What can hang from each mark
Q620: Q253 Q343 Q711 Q852
Q212: Q525 Q711 Q872 Q904
Q253: Q620
Q711: Q212 Q525 Q620
Q343: Q620 Q852
Q525: Q212 Q711 Q904
Q872: Q212 Q711
Q904: Q212
Q852: Q343 Q620

Every row comes from one small tree of marks. The marks that hang from a mark follow it in brackets, in the order of their numbers. Every link used is in the known rows. Which tree was each row made from?
(in the rows, 100 means zero)
Known rows
Q343{Q620{Q711{Q525{Q904}}}}: 108	96	114	74	65	112	63	103	100	94	101	48	84	106	80	72	92	73	72	116	86	81	63	65	101	118	77	42	159	87
Q852{Q343{Q620{Q711}}}: 120	103	98	97	77	107	53	85	106	121	103	76	72	105	85	66	101	75	76	65	97	85	73	58	78	106	103	34	134	87
Q872{Q212 Q711{Q525{Q904} Q620{Q343}}}: 117	105	109	88	78	115	74	110	104	85	126	69	88	87	58	126	52	68	75	135	77	78	72	101	123	157	121	54	152	122
Q253{Q620{Q711{Q212{Q872 Q904}} Q852{Q343}}}: 123	130	131	93	122	131	44	107	147	192	154	114	94	136	112	102	147	116	98	127	112	90	66	119	112	154	133	84	158	148
Q212{Q872}: 121	94	98	116	94	104	55	86	119	153	95	104	90	106	72	79	121	80	96	112	98	81	85	112	92	124	78	71	130	108
Q620{Q253 Q343 Q711{Q212{Q525 Q904}} Q852}: 122	116	135	69	114	116	36	120	141	184	178	99	88	123	118	95	96	115	85	136	82	82	62	108	88	141	117	80	95	159
Q253{Q620{Q711}}: 128	112	103	105	97	102	57	87	103	147	118	86	67	113	94	80	138	100	87	84	92	91	88	77	108	120	81	67	152	85
Q872{Q711}: 126	111	87	110	88	108	64	95	94	139	85	77	73	84	61	84	112	78	81	100	91	78	85	95	103	130	72	47	131	101
Q620{Q253 Q711{Q525} Q852}: 146	116	115	92	104	118	51	140	124	163	148	85	87	121	101	61	110	80	97	100	92	74	86	91	111	153	85	76	116	98
Q343{Q620{Q253 Q711{Q525}} Q852}: 137	132	128	91	92	103	55	135	111	123	106	70	85	107	89	53	75	70	67	84	78	79	90	83	99	130	76	69	149	115
Q525{Q212{Q872 Q904} Q711{Q620{Q253 Q852}}}: 141	142	135	125	141	129	62	127	139	149	137	134	126	118	76	99	127	108	56	141	103	94	98	143	93	135	106	95	165	150
Q620{Q253 Q343 Q711{Q525{Q212 Q904}} Q852}: 122	95	128	69	86	107	55	137	132	117	171	88	76	120	90	85	78	91	83	123	83	73	72	95	105	120	124	74	90	109
Q212{Q904}: 118	82	102	114	104	110	60	92	112	156	89	77	88	94	70	91	121	99	84	125	96	91	78	81	95	133	63	83	123	109
Q253{Q620{Q343{Q852} Q711{Q212 Q525{Q904}}}}: 98	111	139	70	73	96	53	119	129	109	132	60	60	113	88	87	70	89	64	124	69	76	59	85	119	138	122	70	132	127
Q711{Q525 Q620}: 110	80	96	115	93	102	60	108	100	116	87	61	94	85	65	74	82	54	84	97	96	77	85	84	107	156	79	75	147	92
Q711{Q212{Q525 Q872 Q904} Q620{Q852}}: 101	105	136	109	119	130	43	116	126	182	115	108	127	111	93	102	111	94	88	155	100	82	72	135	97	164	100	86	171	163
Q212{Q525{Q904} Q711{Q620{Q253 Q852}}}: 129	115	135	115	119	132	52	119	127	133	119	104	111	120	63	86	93	103	76	151	78	58	77	95	98	126	59	72	161	112
Q253{Q620{Q343 Q711}}: 123	104	101	86	96	94	48	84	112	138	143	86	64	114	98	92	115	106	88	83	83	92	86	73	104	107	104	60	125	83
Q852{Q620}: 130	87	103	121	97	106	58	98	117	143	91	85	77	108	72	75	122	79	114	84	99	84	87	98	93	130	90	76	152	89
Q620{Q253}: 149	89	101	116	112	97	60	96	122	145	101	100	77	103	67	64	116	84	89	98	94	84	90	98	95	125	67	92	114	101
Q253{Q620{Q711{Q525{Q904}} Q852}}: 121	99	125	85	90	126	61	128	120	137	135	67	82	134	92	81	124	98	89	131	89	76	75	65	133	144	84	71	164	76
Q525{Q212{Q711{Q620{Q253 Q852}} Q872 Q904}}: 139	147	136	129	147	130	52	127	128	172	139	140	138	107	76	112	126	115	88	137	101	81	98	162	99	130	91	96	166	160
Q711{Q525 Q620{Q343}}: 106	72	95	96	94	94	50	102	108	109	115	60	89	85	66	85	61	62	84	94	87	77	84	78	103	142	102	70	118	87
Q852{Q343}: 118	71	89	118	89	100	56	81	121	126	86	81	64	97	59	70	98	73	86	87	99	76	72	65	88	125	94	65	98	91
Q253{Q620{Q711 Q852}}: 134	116	117	105	101	118	49	118	111	173	133	95	79	124	104	79	153	105	94	85	95	83	97	75	115	130	86	65	157	78
Q343{Q620 Q852}: 120	101	121	114	81	100	52	113	101	129	59	76	85	90	64	64	99	75	62	78	80	79	97	72	86	108	68	57	155	99
Q525{Q711{Q620}}: 120	115	101	128	92	110	61	91	106	110	89	83	88	92	62	72	107	72	46	94	92	85	89	79	87	130	81	54	150	90
Q343{Q620{Q711} Q852}: 119	129	123	106	67	102	50	118	93	136	86	76	77	101	90	63	100	78	62	72	78	83	92	69	82	110	75	39	153	101
Q904{Q212{Q525 Q872}}: 106	95	106	112	86	100	93	85	123	156	100	104	96	111	83	92	99	85	91	138	102	81	79	118	88	124	113	78	133	135
Q525{Q212{Q904} Q711{Q620{Q253 Q852{Q343}}}}: 138	117	122	127	133	124	65	122	143	125	126	110	100	108	65	91	101	100	45	113	108	90	88	95	88	136	120	88	132	131

Write each row's tree
98	126	125	88	118	114	55	81	127	170	133	100	94	124	114	106	121	116	87	149	90	97	59	127	108	139	105	84	171	167 -> Q253{Q620{Q711{Q212{Q525 Q872 Q904}}}}
104	107	116	90	98	99	54	85	108	143	115	82	67	110	108	81	113	94	78	97	84	85	66	94	105	125	108	66	152	133 -> Q253{Q620{Q711{Q212{Q525}}}}
140	85	128	109	111	125	62	140	128	126	120	85	104	117	61	71	96	73	86	140	94	71	85	91	118	163	69	98	157	89 -> Q711{Q525{Q904} Q620{Q253 Q852}}
123	129	96	106	109	124	64	93	112	164	101	93	100	100	69	111	120	104	89	150	97	90	78	126	106	142	72	63	152	136 -> Q212{Q872{Q711} Q904}
111	129	118	104	84	109	80	86	126	129	137	113	117	107	64	124	94	95	80	156	98	75	79	133	88	114	126	62	147	127 -> Q525{Q904{Q212{Q711{Q620{Q343}} Q872}}}
110	110	99	89	83	119	74	101	116	111	96	73	88	106	53	93	85	77	86	162	89	69	63	116	122	145	77	55	152	115 -> Q212{Q872{Q711{Q525{Q904}}}}
134	106	127	124	106	121	69	120	142	91	121	109	85	118	52	77	96	84	42	120	103	77	78	86	88	120	118	74	135	107 -> Q525{Q212 Q711{Q620{Q253 Q852{Q343}}} Q904}
116	98	133	109	112	109	60	93	135	124	110	116	99	118	71	82	88	77	77	163	91	80	61	146	91	140	89	96	163	157 -> Q711{Q212{Q525{Q904} Q872} Q620{Q253}}
90	82	122	94	81	108	59	78	132	129	92	94	85	114	71	84	94	82	80	162	86	75	48	121	92	124	95	69	139	149 -> Q711{Q212{Q525{Q904} Q872}}
120	92	117	107	103	89	50	104	126	135	101	86	64	104	70	88	93	103	72	92	73	82	98	70	108	110	93	80	129	94 -> Q253{Q620{Q343{Q852}}}
138	131	120	99	87	91	42	118	129	148	140	95	60	114	93	71	78	91	75	91	74	79	92	86	80	117	92	69	86	110 -> Q620{Q253 Q343{Q852} Q711}
123	129	151	79	77	106	57	136	121	108	107	69	80	109	86	57	75	67	55	118	78	77	64	104	102	137	94	70	156	145 -> Q343{Q620{Q253 Q711{Q212 Q525{Q904}}} Q852}
145	119	110	98	105	110	59	118	127	137	137	79	79	123	97	67	99	72	119	89	95	83	81	110	106	152	101	88	146	103 -> Q852{Q620{Q253 Q711{Q525}}}
109	111	120	74	104	108	51	124	127	140	171	101	93	125	108	102	105	101	100	98	91	80	90	117	125	119	147	72	138	113 -> Q253{Q620{Q343 Q711{Q525{Q212{Q872}}} Q852}}
112	135	126	121	97	126	87	114	131	151	122	115	120	122	85	90	107	87	55	141	106	78	93	113	88	140	131	63	169	127 -> Q904{Q212{Q525{Q711{Q620{Q852}}} Q872}}
101	114	104	107	94	114	64	76	134	119	95	96	87	117	71	76	90	90	56	133	83	79	69	95	85	113	87	52	134	121 -> Q212{Q525{Q711} Q872}
122	133	112	106	121	143	59	139	113	164	121	84	129	103	74	112	102	86	94	154	104	77	87	128	128	183	84	72	187	128 -> Q212{Q872{Q711{Q525 Q620{Q852}}} Q904}
117	103	121	84	100	118	50	123	132	147	141	75	72	116	102	73	111	77	92	84	102	73	66	85	126	160	143	71	136	117 -> Q253{Q620{Q711{Q212 Q525} Q852{Q343}}}
108	116	117	109	109	127	68	87	118	145	103	90	104	93	78	121	89	115	79	141	73	79	67	99	103	130	87	66	136	164 -> Q872{Q212{Q525 Q711 Q904}}
119	134	105	130	107	116	48	89	109	142	103	112	117	96	66	92	112	82	88	112	94	72	89	128	91	124	74	57	166	117 -> Q212{Q711{Q620} Q872}
111	131	102	124	110	112	70	102	93	139	100	102	110	84	67	120	106	89	78	133	104	95	89	149	99	137	97	66	176	151 -> Q525{Q212{Q872{Q711{Q620}} Q904}}
104	70	116	107	74	114	79	87	118	112	91	87	76	107	68	101	85	88	78	144	75	78	62	79	101	126	87	68	134	126 -> Q872{Q212{Q525{Q904}}}
136	107	121	75	86	110	64	111	114	100	119	69	87	117	81	66	92	80	73	120	87	84	68	83	105	121	69	68	155	98 -> Q343{Q620{Q253 Q711{Q525{Q904}}}}
131	141	128	109	105	96	77	136	130	126	134	88	107	87	67	95	46	77	64	111	83	67	99	119	102	143	126	88	121	140 -> Q904{Q212{Q711{Q525 Q620{Q253 Q343{Q852}}}}}
114	105	104	80	78	107	56	104	92	117	105	55	89	99	92	65	94	65	79	78	89	84	78	73	99	122	87	44	151	91 -> Q343{Q620{Q711{Q525}}}
145	141	130	116	126	127	47	115	160	144	139	135	105	125	74	71	114	75	61	112	112	78	78	137	88	154	136	82	144	145 -> Q525{Q711{Q212{Q872} Q620{Q253 Q852{Q343}}}}
146	128	140	113	115	141	65	141	132	126	140	105	121	112	67	102	96	86	84	139	84	64	86	118	127	162	93	86	170	132 -> Q872{Q212{Q711{Q525{Q904} Q620{Q253 Q852}}}}
140	144	131	113	153	142	48	137	142	170	146	111	147	116	75	101	105	104	97	156	99	72	89	143	118	167	73	100	173	143 -> Q212{Q711{Q525 Q620{Q253 Q852}} Q872 Q904}
130	141	119	122	114	108	98	92	138	126	124	122	113	121	77	88	91	86	52	144	102	89	90	134	84	131	119	87	161	146 -> Q904{Q212{Q525{Q711{Q620{Q253}}} Q872}}
